Each row comes from the steps of one path. Every step used is in the known rows, and no mark comes twice. Write the path behind each row, first mark first.
Known rows
betaz > tuminut > riri > tela > belid > pidan: [ -4   0 -39   2 -13   8  22  -7   6  -6  16  -1 -20  -8  13  15  26  62
 -20  32  -1  22 -15  -1  -1   6 -21  42 -21 -24  -7]
tuminut > tela > betaz > totat: [ -3  -8  41   5  23  -7  -9 -11  -8   2  -4   4 -20  -6 -43 -11   5 -47
  29 -12  -5 -19  20 -11   3   4  19  -5  43  21  15]
tuminut > pidan > betaz: [-11   5  16   3  11  -4  -1   7   7   8 -13  26 -16  -4 -16 -11 -30 -14
  30 -10   6  -4  42 -10  26 -21   7  -8   6   8  -2]
betaz > tuminut: [ -7 -10  13  16  33  11   7 -24 -15 -10  -9   0   3  -6  18   4 -11  -1
   0  19  -5  14   9  -7 -10   2   3  -9 -11   2 -22]
belid > pidan > riri > tela: [  7   0 -15 -20 -10  -7   8  11  13   9   0 -13   4  -5  23   4  19  40
 -20 -46   0  19  -4  13 -17  14   2   2  15  -1  17]
pidan > riri > tela > belid > betaz > totat: [ -9   3  -5  -3 -23  -7  -2  -3 -20  33  10  19  -3  25  -8  -4  22  -8
  13  26  -9 -16 -27  24   2   8   8  24  43   9   5]
tuminut > belid > betaz: [ -6  -4   8   7  -2  -1   2 -16  -5  10 -11 -14   7  -3 -18  -7 -24 -19
  26  38  -6  -4  -1  13  39  -5  13 -25   3   4  12]
betaz > riri > tela: [ 15   2 -14  -2  18  -3  -7   7  -8 -21   7 -18  18  -2  -3  -1  -2 -21
  -3 -15 -14   8  -5   7 -36   2 -12 -14 -10  15  -8]
pidan > belid > tuminut > betaz > riri > tela: [ 24  14 -10 -31   0  -2 -21  44  -1 -10  15 -12   2  17  19   0   7   8
 -30 -37  14 -23  -6 -13 -11  -2 -16 -13 -16 -10  -5]
belid > riri: [  6 -13   3   5 -19   1  18 -12   4  15  -4   8  30   3  -3  -2 -28 -15
  -3  14  -8  13   3  -4  -9   1  16 -31   7  16   6]
pidan > betaz > tuminut > riri > tela > belid: [-19   6 -11  30  11  14   6   6  -9   3   1  21  -6   0  16   4  -3  29
  15  22   2   3 -11 -11  -4  -9 -20  44 -25  -8 -25]
riri > tela > betaz > tuminut > belid: [-23   4   3  19  37  14 -12   1 -21 -12  -1 -31   6 -20   7   5  18  18
   8  20   5  13  -7   1  -6   7  -6  19 -23   0 -11]
tuminut > betaz: [  3   5   6   0  27  -1   3  -2   2   1  -9   6  -1   4   6 -14 -34  -8
  16 -15   2 -15   7 -21   4  -5  10  -4   4  10  -6]
pidan > riri > tela > betaz: [ -9   6  23 -13  -2   2 -21   9  -2   9 -16  -8  27  -6  -2  -2  18  13
  -3 -53   0  -3 -13   5 -21  16   9   5  16  14   3]
tela > belid > pidan > riri: [  0  -8   3  -9 -57 -16   9 -23  15   6  10   6 -13   0  15  -4   4  18
 -18   0   2   6 -13 -12  16  16   2  -5  10  -7  -3]
belid > riri > tela: [  7  -4 -29   7   4   8  15  14  -3  14   6  -3  29   2   1   6 -10   2
  -8   4  -5  16  -5  12 -29   1   9  -9   3  13  19]
belid > betaz > tuminut: [ -4  -5  24  -5  31  10  -4 -25 -27  16 -19   7   6   8  -8   5 -13   8
   6  27  -3  -2   0  -2  -2  -4   8   1   1  -1  -9]
belid > betaz > tuminut > riri > tela: [ -4   4  -7  -7  24  22   4   1 -10  17 -16   5  21   2 -15  15   8  49
  -2  15  -9   7 -12  12 -14  -5   0  31  -4  -7  -2]
pidan > tela > belid > tuminut: [ -1   2  -4  10   3  -8  -2  -2   7 -10   7   0 -13  11  22   6 -12 -25
 -13  13   7  -2   5  11  13  -6   5   3  -6 -18   4]
belid > tuminut: [ 22  -6   7  -4  -4  -4   8  -7  11  -1 -15   6   8  -7   7   1   3 -25
  -8 -27   3  -4  14  17   3  -6   4 -37  -4  -3   8]
tuminut > belid > pidan > tela > betaz > totat: [-20  -4  29  -7  24 -31   3  -8   4   3  -7 -33 -40   4   5 -10 -18 -13
  30  22  -2  13  20  -5  29   1   4  16  37   1  17]
riri > tela > betaz: [ -5   7   5  -6  30   2 -15  10  -8  -4 -17 -15   7 -12 -18  -1  13 -11
  14 -31   0  -5  -2  13 -15   3   2   4   4  11  12]
pidan > betaz > tuminut > tela > belid > riri: [-13  -9  15  38  -2  13   0  -1 -25  20  28  32  -1  11  -4   1 -31   8
  -2  46  18  -6   1 -53  -5  -4  12  22 -11   2 -11]
riri > tela > betaz > tuminut > belid > pidan: [-15   4  -4  -5  28   2  -3   6 -12  -5   2 -36 -18 -18  10   5  27  49
  -2  13  12  22  -4  -7   1   9 -12  26 -17 -12   2]
riri > tela > betaz > totat: [ -5   2  11  -4  35  -9  -5   5 -15   5 -14  -3 -12  -3 -15  -7  15 -35
  30 -12  -9  -7   4  18 -16   1   0   8  34  20  10]
tela > riri: [  4  -9   8  14 -16   8  13 -22  19  -9  -4  22   8   1   6  -1 -15  -5
   4 -24  -3   2   3   0   3  -1   9 -23  -1   4   1]
riri > tela: [  3   3 -24   6  34   6   5  10  -2 -10  -4 -12   9  -9   6   3   1 -16
   9 -12  -5   9   2  26 -17   0   1  -9  -2   8  12]

Which path is each row?
[ 14  20 -39  -2   4   2   1  24  -2   3  19  14  -8  10  16  -2  16  10
 -10 -11  18 -28 -14   3   0  -8  -5  23 -18 -12   5]	riri > tela > belid > tuminut > betaz
[ -5 -12  12  14   2  16  16 -28   9  -6 -17   6  13 -13   7   7 -12  21
  -3  13 -15  20   5 -10  -1   1  -1  -1 -11  -2 -24]	betaz > tuminut > riri
[  9  -2  13  -3 -18  -2 -22 -15 -17  -6  24   5  -5  13 -56  -6 -12 -33
   1  33  -5 -30 -14 -28   6   1   7  -4   3   4   3]	tuminut > tela > belid > betaz > riri
[-30   1   6  16  22  19  -2  -6   9 -15  15  18 -12  11  18  15 -13  52
 -17  11   4  25  30 -13   9 -10  17  36  -4 -18 -13]	betaz > tuminut > pidan > tela > riri
[  3  -7 -15  -3 -24 -15  17 -21  10  -7   9   1 -32  -2   0  -4  -3  -9
   1  26   2   3  -2  -3  25   3  -7  -7  -1 -11   7]	tela > belid > pidan
[ 16   8   4 -19 -14   5  -4  18  21   6 -27   2  20 -16 -19   6  35  20
  -8 -60   2  -8  -2  20  -9  -4  -4   5  -2  -5  15]	belid > tuminut > riri > tela > betaz
[  8  -4  46 -16  -5 -13 -23 -18  -7 -15 -19  -9  13  -2 -29 -13 -12 -37
   8 -26 -11 -10  -1 -25 -17   4  -7 -23   1  21 -18]	tela > betaz > riri
[  7   6  17  -9  -6  -7  -3  16  14  16 -17  35 -13  -3  -7  -6  -6  -8
   9 -34  18 -12  46  -1  21 -28   4 -15  -1  -5   5]	belid > tuminut > pidan > betaz
[  6  -2  13 -10 -28 -10 -14 -26 -17   0   4   9   2  21 -35  -9 -16 -37
   8  40 -11 -21 -22 -13   8  -2  -8 -11  -2   6 -15]	tela > belid > betaz > riri
[ -8   3  22 -28   8   1 -14   5 -11  14  -8 -14   3  -5  17   8  40  74
 -27 -41  11  15 -11 -11 -31  19  -3  35   9  -6  -5]	belid > pidan > riri > tela > betaz > tuminut
[ -8   0  33 -18   3 -29 -19  -4   6 -19  -2 -51 -14   1  -3  -8 -25   1
   1   0  -2  16   6 -31   8   5  -8   5   1  -2   1]	tuminut > belid > pidan > tela > betaz > riri
[-13   0 -32  27  -4  20  13  -9  -2 -13  14   4   2  -8  12  13  17  32
  -8  39  -9  14 -20   4  -6   4 -13  35 -25 -12 -23]	betaz > tuminut > riri > tela > belid
[ 33   7  17 -21  -5 -11  -8   3   2  -3  -2  10  13  13   9 -13 -13  -7
 -14 -44   5 -22   5 -29 -18  -8  -6 -16 -10   5 -15]	belid > tuminut > betaz > riri
[-19   4   0  11   1   7   1   1  30 -13  12  17 -10  10   1   7 -22  22
  -5  -9   0  15  30   0  20 -12  22  14   8  -9   8]	tuminut > pidan > tela > riri
[-11  -2  12  -6 -35   2  -3 -10  20   5  -1  13   9 -10  -5  -3   0  17
 -11 -18  -6  11  22  -1  19   3  21 -15  18   6  -6]	tuminut > pidan > riri
[ 13  15 -31   4   8  -9   8  18  -9  12  22  25 -28  20  18  -9  22 -13
   7   7  10 -28  -8   9  -3 -10  -6  28  11  -2   5]	riri > tela > belid > tuminut > betaz > totat
[ -9  -2   3 -18 -15   8 -14  30  -4  15  -1 -16  16   5 -13   6   1   6
 -12   5   8  -1 -13  -1   0  10   4 -13   9   3  18]	pidan > belid > riri > tela > betaz
[ 14  -9  11 -13 -22  -2  -3   6  15  -7 -10  -3  -6  -1  15   5   1 -27
 -19 -13   9  -8  13  15  26   1  -1 -55  -3 -18  10]	pidan > belid > tuminut
[  9   0  14 -25 -28  -4  -3  22  17  10 -17   1 -12   0 -12   4  40  -4
  -2 -27   0 -15   4  24  16   1 -11  -7  27 -11  14]	pidan > belid > tuminut > riri > tela > betaz > totat
[ 12  -1  17 -19  -2 -12   3  13   3  13   0  17 -30  21  20 -10  -6 -22
   2  -8  10 -30  16  -4  28  -6   2 -23  26  -7   2]	pidan > belid > tuminut > betaz > totat
[ -8   5 -39  20   8   5   5   1  -6 -14  16  -4  -7  -4   1   2   8 -21
   8  23  -3  -1 -14  21   0   3  -5   7 -13  -1   1]	riri > tela > belid
[ -2  -7 -26  -4 -14  11   5  26   0   9  14 -13  17   7  11  10  -8   2
 -19  20   1  12  -8  12  -2   8   4 -26   3  -1  17]	pidan > belid > riri > tela
[  6   4 -29   9  -8  -4  -9  -2 -11 -27  25 -10   4   3  -3  -1   7 -29
  -3  20 -10  -1 -22   2 -23   4 -20  -1 -18   7 -15]	betaz > riri > tela > belid
[  5   1 -25   6   3  11  15   4  18  -7 -10  -7  19 -15  -4   5   2   7
   6 -18 -15  13  -2  22 -10  -1  -3   0  -2   4   9]	tuminut > riri > tela
[  8   5  -8  -1   7 -21  -2  23  -1  -4   9 -26 -11  -1  15 -11 -16   3
  17  -9   5  12   6 -14  -6  -7 -26  -1 -18   5   3]	tuminut > belid > pidan > betaz > riri > tela
[ 14  -3  -8   6 -30  -5   6 -15   9  -5   4  17  -7  -2   4  -1   9 -29
  -8   6   6 -12  -1  12  15  -3  -2 -22 -13 -12  -1]	tela > belid > tuminut
[ 13   7 -37   7 -11   1   3  12   2  -8  14   6  -3  -3  11   7  33 -16
 -13   0   9  -9 -10  30  -3  -3  -9  -2 -18 -13  10]	riri > tela > belid > tuminut
[ -1 -12 -11  19 -44   0  17 -20   1  11  15  16  11   7  -7  -2 -22 -20
  -4  51  -4   5 -14 -11   6   3   9 -15  -2   8  -4]	tela > belid > riri
[-17 -11   5  33  18  11  10 -26  -9 -16   1 -19   2 -17  25   1 -16  -2
   6  47  -5  22   4  -3  15   3   1 -13 -23  -1 -23]	betaz > tuminut > belid
[ -2   6   6  -6   3   8  -5   8  14  -1 -24  -7  19 -16 -27   1  11  13
  12 -34  -9  -1  -6   9  -9   1  -2  11   3   8   7]	tuminut > riri > tela > betaz
